Known rows, with every way that one mark hangs from another:
[lofu [noto duze godese gonor mino vufes]]: [ 51.0   9.5   0.2 -15.1  23.8 -30.8  12.3  17.8  38.6  -9.5  32.9   4.2
 -20.8  28.0  -7.4  -1.5  14.8  50.3  -5.1 -33.5  -3.6  -5.3 -16.2  -7.6
   5.5   3.8  20.1]
[lofu [noto mino vufes]]: [ 26.9   1.6   6.7 -16.6 -27.2  17.7   2.5  30.8  16.1  23.8 -18.9  -5.3
  17.3  18.5 -18.6  12.3   4.8  -0.7  31.4 -17.5   6.4  38.4 -35.3   2.7
 -22.9   3.2  29.4]
[vufes [noto duze godese gonor lofu mino]]: [ 17.0   7.9 -10.5  -2.2  19.6 -31.6  -4.5 -23.4  26.0 -23.9 -11.5  20.8
 -10.5  -5.7  15.4 -21.3   3.5  37.0 -28.1  12.7   1.0 -27.8  24.0  -7.6
   8.5   0.4 -54.9]
[duze noto]: [-39.9 -21.8  10.4   0.2 -33.8  62.6  -0.8  39.7 -13.6  33.1 -55.2 -11.0
  39.3  -7.0 -10.8 -16.0 -20.8 -31.7  32.0  20.5   6.8  -4.3 -10.8  12.2
 -41.6   7.8 -38.5]
[lofu [noto duze godese gonor vufes]]: [ 17.8  12.8   1.7   1.9   2.4 -23.8  17.9  26.0  26.6   2.6  35.2   0.3
 -14.6  15.6 -29.7 -13.6   8.3  39.3   6.0 -10.9   3.8 -17.7 -12.6  -1.9
  -7.1   4.5  27.3]
[gonor [noto mino]]: [ 12.5 -17.7   8.3   7.2 -25.0  55.0  -4.0  16.3 -14.1   7.4  11.1 -16.1
  28.6   8.2  12.1  15.0  28.9 -27.7  19.1 -23.1  -1.5  22.3 -17.1   2.4
 -31.4 -10.2  -2.0]
[godese [noto duze gonor lofu mino vufes]]: [ 50.3   7.5 -12.5  -4.3  20.3 -24.4 -19.0 -26.5  -1.9  -2.0   1.8 -27.7
 -43.1  29.1  28.9   1.2  -5.1  30.4  -9.4 -13.2  -1.9  20.5  27.4 -13.1
  24.7  -1.1   3.2]
[lofu noto]: [-38.0  -0.1  13.7  13.4 -53.7  41.1   4.5  38.9   7.0  36.8 -35.7 -12.6
  30.9  -0.1 -30.5 -17.6  13.7 -24.4  33.2  15.3  11.0   3.1 -24.9  12.4
 -58.5   6.3  -4.7]
[sifez [mino [noto duze godese lofu]]]: [-32.3 -10.7  10.3  -7.1  15.3  -0.6  -0.3   6.5  -0.2 -14.0  34.5   3.9
  -7.7 -30.5  -6.3   3.3   1.4 -26.2 -16.8   8.9  -6.9  -2.9 -10.0   3.7
  -8.3   4.5   6.6]
[sifez [mino [noto duze gonor lofu vufes]]]: [ -2.1  -5.8   8.0 -13.8  21.4 -14.2 -10.0  -9.3 -16.2 -26.2  27.8  -4.9
 -19.8 -10.6   6.0  29.1 -13.7 -26.6 -10.0  20.6  -6.7  24.2   6.7   0.0
  20.8   7.1  23.3]
[noto godese lofu]: [-49.5   8.6   1.2  21.9 -33.8  -8.4  22.8  -8.5  -7.3  28.6   0.8  11.4
  12.3  -8.0 -22.2 -14.7  10.2 -13.2   5.2  13.4   1.4 -15.7  -1.1   4.4
  -9.5  -2.6  19.3]
[sifez [mino [noto duze godese gonor vufes]]]: [  5.9   3.3  10.8  -6.5  29.2 -13.5  -0.1  25.9  -0.4 -34.5  62.8   4.0
 -17.2 -14.6  -0.6  13.4 -18.8  -3.2  -1.8  -9.4  -4.4   8.9 -14.7   1.2
  14.9   4.0  30.8]
[vufes noto]: [-39.0  10.5   3.1  16.0 -56.0  43.9  -9.6  31.0  -7.9  18.5 -45.6   2.1
  42.1 -23.4 -21.0 -27.8 -15.0 -24.6  37.5  33.6  18.6   1.3  -6.8  11.9
 -45.0   0.5 -47.6]
[godese noto]: [-30.1   8.7   3.8  31.2 -51.3  48.9 -12.4  34.8 -15.8  35.8 -30.4 -33.0
  10.2  -6.2  -1.7 -33.2  -7.2 -19.4  38.5   1.0  12.8  10.1  -1.4   8.6
 -44.4  -2.7 -16.9]
[mino [noto duze godese lofu vufes]]: [-18.8  -1.1  -7.5 -10.9  26.5 -11.0  -2.2 -10.9  -9.4   2.2   7.1  -3.0
 -14.4 -10.4 -24.1  14.1 -13.6  -0.1 -16.0 -12.8  -2.7 -15.0  -8.1   4.7
  21.8  -1.7  40.6]
[mino noto]: [-61.3  -3.5   7.3  12.3 -21.7  59.0 -19.3  22.2 -23.3  15.2 -49.6 -18.4
  27.2 -17.0  -7.1   4.3 -13.6 -51.4  21.3  -1.3   3.7  -4.1 -20.2  18.1
 -29.1   2.4 -10.1]
[mino [noto lofu]]: [-64.2  -8.8   1.1   8.7 -19.2  37.2 -17.3 -13.2 -24.3  20.0 -65.7 -12.6
  18.2 -20.2  -5.0   8.5  -7.0 -52.8   2.2  14.3   2.2   0.5  -2.6  15.4
 -14.5   2.4   2.5]
[mino [noto duze godese gonor vufes]]: [ -7.6   9.5  -3.6   1.1  32.4  -8.6  -6.3   9.7  -4.0 -18.9  17.1  -4.1
 -17.5   1.3  -7.5   6.6 -22.0  14.1  -6.0 -26.5  -2.5 -26.9  -7.7   4.2
  21.2   1.7  23.9]
[lofu [noto godese gonor vufes]]: [  9.5  15.4   4.8  17.0 -23.6 -12.4  22.4  30.4  24.2  15.8   0.2   8.9
   4.0   4.3 -27.8 -14.3   1.1  21.1  24.0  -7.1  11.8   0.0 -14.4   6.1
  -6.7   2.2  53.4]
[vufes [noto duze godese gonor lofu]]: [-16.2  11.8  -9.2  15.3  -3.1 -24.3   1.7 -15.1  14.3 -11.6  -9.1  16.1
  -4.0 -18.0  -8.3 -35.2   2.4  26.3 -17.9  35.0   8.7 -39.4  28.9  -2.0
  -2.4   1.3 -46.1]
[mino [noto duze vufes]]: [-25.0   0.3   0.1 -14.4  12.4  29.0 -19.3  18.1 -24.1   2.7   1.0 -24.5
   0.7   1.3 -20.4  20.7 -18.6 -20.0  12.7 -15.6  -2.1  -3.3 -22.7   7.5
  -3.3   4.3   7.3]
[godese [noto duze gonor lofu mino]]: [ 17.5   2.2  -6.9   6.1  13.6  -8.7 -22.1 -24.3   1.4  -1.2 -20.5 -32.0
 -35.1  22.2  41.6 -15.8  11.5  18.8 -19.0  -5.2  -5.0  -1.1  32.8 -10.3
   0.1   2.1 -43.4]

Rows:
[ 42.6 -14.7  -6.7 -12.4  20.1 -20.6  14.3  -9.8  11.5   3.3 -38.9  20.9
  -2.6   3.6  13.1   3.2 -21.4  23.5  -6.2  -4.0   0.9  11.6  13.7  -3.1
  37.0   1.8  23.9]	[duze [noto godese gonor lofu mino vufes]]
[ 35.0  14.5  -7.5   2.8  11.0 -54.8  19.2 -30.8   5.5  -4.2  17.5  22.8
 -18.1  22.7  12.2  14.4  -0.8  23.5  -8.0 -16.6  -5.3  17.4   8.9  -8.1
  50.1  -4.8  49.0]	[noto godese gonor lofu mino vufes]
[  0.3   5.2  -7.7   4.4 -21.7  -3.3   1.3  -5.5  19.4   5.9 -38.7  27.5
  21.3 -25.3  -4.0 -23.5  -0.7   6.8  -0.1  13.9  10.6   4.2   2.4   2.4
  -8.3  -4.7 -24.1]	[vufes [noto godese lofu mino]]
[ 22.5   9.8   1.2 -31.2  13.2  -4.8  -1.0  11.5 -11.0   0.3  48.4 -13.5
  -9.4  40.0  -6.8  25.6  -1.8   9.7  13.5 -25.2 -11.9  13.8 -26.3 -11.7
   4.3   2.5  -4.2]	[noto duze mino vufes]
[-29.1   0.3  17.9  17.1  -3.2  10.5   0.2  31.2   2.5 -22.9   9.9  11.2
   7.4 -31.2  11.8  -2.4 -12.2 -31.6   6.8   2.0  -0.3   7.8 -11.7  11.6
  -7.3   2.6   9.6]	[sifez [mino [noto godese gonor]]]
[ 33.1   8.5  -5.5 -24.4  31.2 -45.7  -0.2 -42.5  -7.9 -12.3  31.3  -6.8
 -30.9  44.1  16.6  31.4   4.7  19.6 -17.6  -2.3 -14.8   8.4  15.8 -15.9
  40.1   5.5   2.4]	[noto duze gonor lofu mino vufes]
[ 53.9 -15.0  -8.3 -12.6  24.2 -10.7  12.2 -16.2  -1.3  -5.7  72.0  -0.9
 -12.3  13.6  -4.2  24.4  31.0  20.4 -18.2 -35.3  -7.6  10.4  -5.4 -12.5
  18.7 -14.5  49.9]	[gonor [noto duze godese lofu mino vufes]]
[ 21.6 -13.0  -6.4   3.8   3.7  -3.3  17.8  -8.9 -13.1   7.4  73.0  -7.3
  -7.6   1.7 -28.1  12.6  28.2   8.1  -6.4 -13.1  -0.4  -2.4  -1.3  -6.3
   6.4 -14.1  59.8]	[gonor [noto duze godese lofu vufes]]
[ 42.1  13.1  -9.8 -16.2  40.9 -68.2  15.5 -36.4  10.4 -17.5  50.4  10.8
 -38.0  31.1   9.3  17.9   6.8  43.8 -26.8 -19.1 -14.3  -6.8  10.8 -18.0
  50.8  -0.3  26.2]	[noto duze godese gonor lofu mino vufes]
[-29.1 -22.5   2.8   7.7 -18.1  23.8   1.8  -8.5 -13.2  20.9 -72.9  -5.9
  18.9  -3.5   9.1 -12.3 -15.3 -22.3   4.5  42.5   3.1 -10.0  28.4   6.7
  -8.7   9.0 -34.6]	[duze [noto gonor lofu]]
[ 10.9   4.0  -7.1  -9.1   7.7 -11.2 -18.2 -28.6  10.6 -19.1 -32.8   4.3
  -3.8   4.2  20.2  -8.6   3.2  16.8 -19.8  31.0   1.5 -12.7  28.5  -7.7
  -0.7   5.9 -74.5]	[vufes [noto duze gonor lofu mino]]
[ 16.4 -19.3   7.1  -7.1   1.5  44.1  -7.1  12.2 -12.2  -5.2  45.2 -25.7
   9.3  18.5  11.1  15.4  37.1  -8.3   1.3 -25.3  -9.9   0.5 -15.8  -5.7
 -30.1  -7.3 -22.9]	[gonor [noto duze mino]]
[ -1.5  10.0   7.9  -9.6  17.5  -5.4  -6.5  -3.4  -1.5 -17.1  23.7 -13.3
 -12.4  39.8  27.1   6.9  13.0  10.9  -6.8 -13.6 -16.8 -17.4  -0.2 -10.7
  -4.5   8.5 -60.3]	[noto duze gonor mino]
[-39.5  -0.5  -3.7   9.2  30.6 -10.1  -8.6 -24.9  -3.9 -14.2 -16.5  -2.2
 -18.5 -11.3   6.9  -3.2   0.9  -0.4 -34.8  -3.2  -7.0 -45.9  16.6   4.1
  12.3   3.9  -7.8]	[mino [noto duze godese gonor lofu]]
[ -4.7   1.4  -3.2  -4.6 -30.3  16.0 -12.7 -11.2   4.9   9.9 -60.0  11.1
  27.2 -16.9   4.9 -10.1  -4.0 -14.2   7.1  31.5  10.4  16.7   6.0   3.7
 -17.0  -0.5 -43.7]	[vufes [noto lofu mino]]
[-10.1   1.8  13.1   0.8  -6.5   9.3   4.4  42.8  -4.9  -5.9  33.2  10.3
  11.3 -31.1 -17.1  13.7 -25.1 -31.8  23.7  -9.9   3.0  32.4 -33.6  11.1
   0.0  -1.4  58.0]	[sifez [mino [noto godese vufes]]]
[-25.1   6.8  -4.9   7.8 -12.8  -3.2 -10.8 -22.7  -0.8  -6.5 -24.8   1.0
   3.2  -8.7  -0.8 -23.9  -1.8   4.7  -8.5  52.1   8.0 -24.3  32.8  -2.1
 -10.9   6.0 -66.4]	[vufes [noto duze gonor lofu]]
[ -7.9   3.7  -9.6   0.2  37.9 -27.0  -3.4 -24.8  -6.8 -15.5   3.3  -1.8
 -26.8  -4.7  -5.0  13.0 -12.3   9.5 -25.7  -9.3  -3.5 -25.7  10.5   1.2
  37.7   0.5  34.3]	[mino [noto duze godese gonor lofu vufes]]
[  3.6  17.2  -7.7   2.9  17.9 -58.3  22.0 -28.1  -5.2  -4.1  56.0   7.0
 -31.1  18.2 -14.6   2.9   0.7  30.1 -15.1   3.5  -5.8 -24.9  17.9 -10.7
  37.7   1.3  37.3]	[noto duze godese gonor lofu vufes]
[ 23.0  10.0  -6.6 -10.1  -2.7 -37.3  20.8 -16.9   0.5  14.6  19.2  18.3
  -4.0  13.0  -9.7  15.2  -1.3  11.3   2.9 -19.1  -4.1  25.6 -11.6  -6.3
  31.4  -6.2  59.2]	[noto godese lofu mino vufes]
[ 28.1  15.6  -1.5 -24.7  23.8 -25.6  14.7  17.9   8.1  -4.7  69.0   2.8
 -14.7  29.4 -14.3  10.2  -0.3  35.9   5.2 -44.1 -11.2  -4.0 -31.2 -12.2
  13.9  -1.8  17.4]	[noto duze godese mino vufes]
[ 43.2  -8.8  -0.3 -10.8  17.5  -1.1  11.1  25.4  12.0  -1.1 -23.8  14.6
   7.1   6.3  12.5  -2.8 -30.5  26.0  13.2 -20.3   2.0   5.9  -4.7  -0.6
  20.9   2.0   9.4]	[duze [noto godese gonor mino vufes]]
[-45.7 -13.5  14.0   1.1 -18.9  25.6  -9.7   6.6 -16.7   0.4 -12.2  -3.1
  15.8 -31.4   0.2  13.7  -5.4 -64.0   6.1  27.7  -0.8  30.9  -9.0  11.0
 -18.4   4.7   9.7]	[sifez [mino [noto lofu]]]
[ 47.3 -20.2  -5.1 -20.8  14.3   7.0  -1.0 -22.4 -15.7  -1.1  52.6 -19.1
  -7.2  22.4  -0.3  36.4  30.0  -0.7 -10.2 -17.3  -8.3  24.0  -2.6 -10.9
   9.7  -9.8  34.7]	[gonor [noto duze lofu mino vufes]]
[-28.3   7.8  -3.1  25.2 -41.4   7.0  -9.0 -16.4  -6.7   5.8 -57.0   8.9
  21.7 -20.7   0.3 -24.4  -5.9 -14.6   8.7  58.0  16.5  -3.8  31.0   6.2
 -12.8   2.8 -42.6]	[vufes [noto gonor lofu]]
[ 10.8 -20.6  -1.8  -4.8  12.7  -3.3   8.9  -9.7  15.5   4.4 -54.6  16.1
   5.8  -1.6  25.2 -12.8  -9.8  11.4 -15.8   5.9  -2.0 -10.2  19.0  -0.2
  11.3   4.8 -22.3]	[duze [noto godese gonor lofu mino]]
[ 49.9 -12.7  -5.1   4.1  -2.5  -1.5  15.1 -12.0  -4.6   7.5  40.0   7.4
   6.8  -0.2  -2.0  22.7  25.5   2.2  -0.1 -30.3   1.2  33.2  -8.6  -3.1
  17.7 -18.6  74.0]	[gonor [noto godese lofu mino vufes]]
[-30.9  -6.3  17.4  -2.4  13.8  18.6 -16.1  22.6  -9.6 -29.4  25.7 -12.9
  -4.6 -14.2  17.7   8.2  -6.4 -32.3  -1.3  13.2  -8.6   2.1  -6.6   4.5
 -15.0   9.9 -27.3]	[sifez [mino [noto duze gonor]]]
[-10.6   4.9   0.3   3.3 -11.6 -17.0  17.0 -17.1   5.9  14.3  -3.7  15.7
   5.1   3.5   2.7  -1.5  15.0  -0.5  -6.6  -9.9  -7.5   0.0  -7.5  -1.6
   2.9  -3.5   5.9]	[noto godese lofu mino]
[ 40.9 -18.5  -2.9  -4.4 -11.9  18.4   1.7 -17.6 -18.3  11.5  19.6  -9.8
  11.7  11.1   2.0  37.2  22.9 -20.0   9.2 -14.8   0.7  46.4  -4.6  -3.6
   9.5 -13.9  55.8]	[gonor [noto lofu mino vufes]]
[  5.7   3.8  -8.6 -11.9   5.7 -15.8  -2.1  -9.3  23.3  -6.9  -5.5  19.9
   1.5 -13.1  -6.7 -20.6   5.0  25.5 -17.9  12.8   2.7 -20.2   4.9  -4.5
  -8.1  -1.3 -49.2]	[vufes [noto duze godese lofu mino]]
[-37.7  -3.7  17.8   7.8 -13.9  26.6   0.4  42.4  -1.2  -7.0  15.1   7.8
  17.6 -37.7  -6.1  -1.9  -9.3 -40.1  14.8  -1.3   0.3  15.5 -28.8  13.3
 -23.2   0.7  16.9]	[sifez [mino [noto godese]]]
[-27.5  14.0  -1.0   8.1 -20.0  13.9   0.6  33.3  11.8   1.3   7.3   9.8
  16.3 -20.6 -27.9 -39.5  -6.1  17.5  10.4  14.2  11.0 -35.6  -8.9   2.6
 -35.0  -0.4 -49.5]	[vufes [noto duze godese]]
[ 12.9  10.3  -8.4  11.3  -8.6 -22.0   0.7 -17.6  22.1  -9.6 -43.7  28.8
   8.4 -17.4  17.3 -21.9  -3.1  19.9 -10.5  18.6   9.5  -1.9  23.5  -0.3
   8.2  -3.0 -32.6]	[vufes [noto godese gonor lofu mino]]
[ 17.9 -18.2   0.4  13.0 -10.1  17.3  12.6 -13.7  -0.5   7.0  18.8   3.8
  13.6  -5.5   8.6   8.0  38.1  -8.9  -8.4 -21.5  -2.8   9.9  -3.1  -0.8
  -6.7 -15.9  30.8]	[gonor [noto godese lofu mino]]
[ 18.7   9.0  -0.5   7.4  12.2  13.1 -25.2   9.0   4.5  -6.1  -9.4 -33.9
 -26.5  25.6  38.1 -21.5   2.9  21.6   0.9 -21.6  -4.3  -6.1  14.7  -7.2
 -16.2   2.5 -53.3]	[godese [noto duze gonor mino]]
[-24.0  12.4   1.0  11.6 -18.0  16.2 -14.6  12.1  -0.1 -10.4 -16.6  -4.5
  12.2  -6.0  -3.4 -27.5  -7.5   7.0  10.4  34.0   8.8 -29.6  13.9   0.9
 -27.7   6.6 -77.1]	[vufes [noto duze gonor]]
[-44.0   0.6  -3.2  25.4   1.1   0.8  -4.7 -20.9  -6.2  -0.9 -50.3   6.6
   1.4 -23.3   8.7  -5.2  -5.6 -18.5 -15.9   3.3   1.6 -23.8  13.9  12.2
  12.4  -0.5  11.9]	[mino [noto godese gonor lofu]]
[ 34.7 -20.4  -2.9 -19.8  10.4  -1.0   0.4 -16.4  -3.7   7.7 -51.4   1.8
   4.2  13.7  19.9  15.5 -23.6   1.4   1.5  11.0   0.1  24.8  17.5  -2.5
  28.1   5.8   3.5]	[duze [noto gonor lofu mino vufes]]
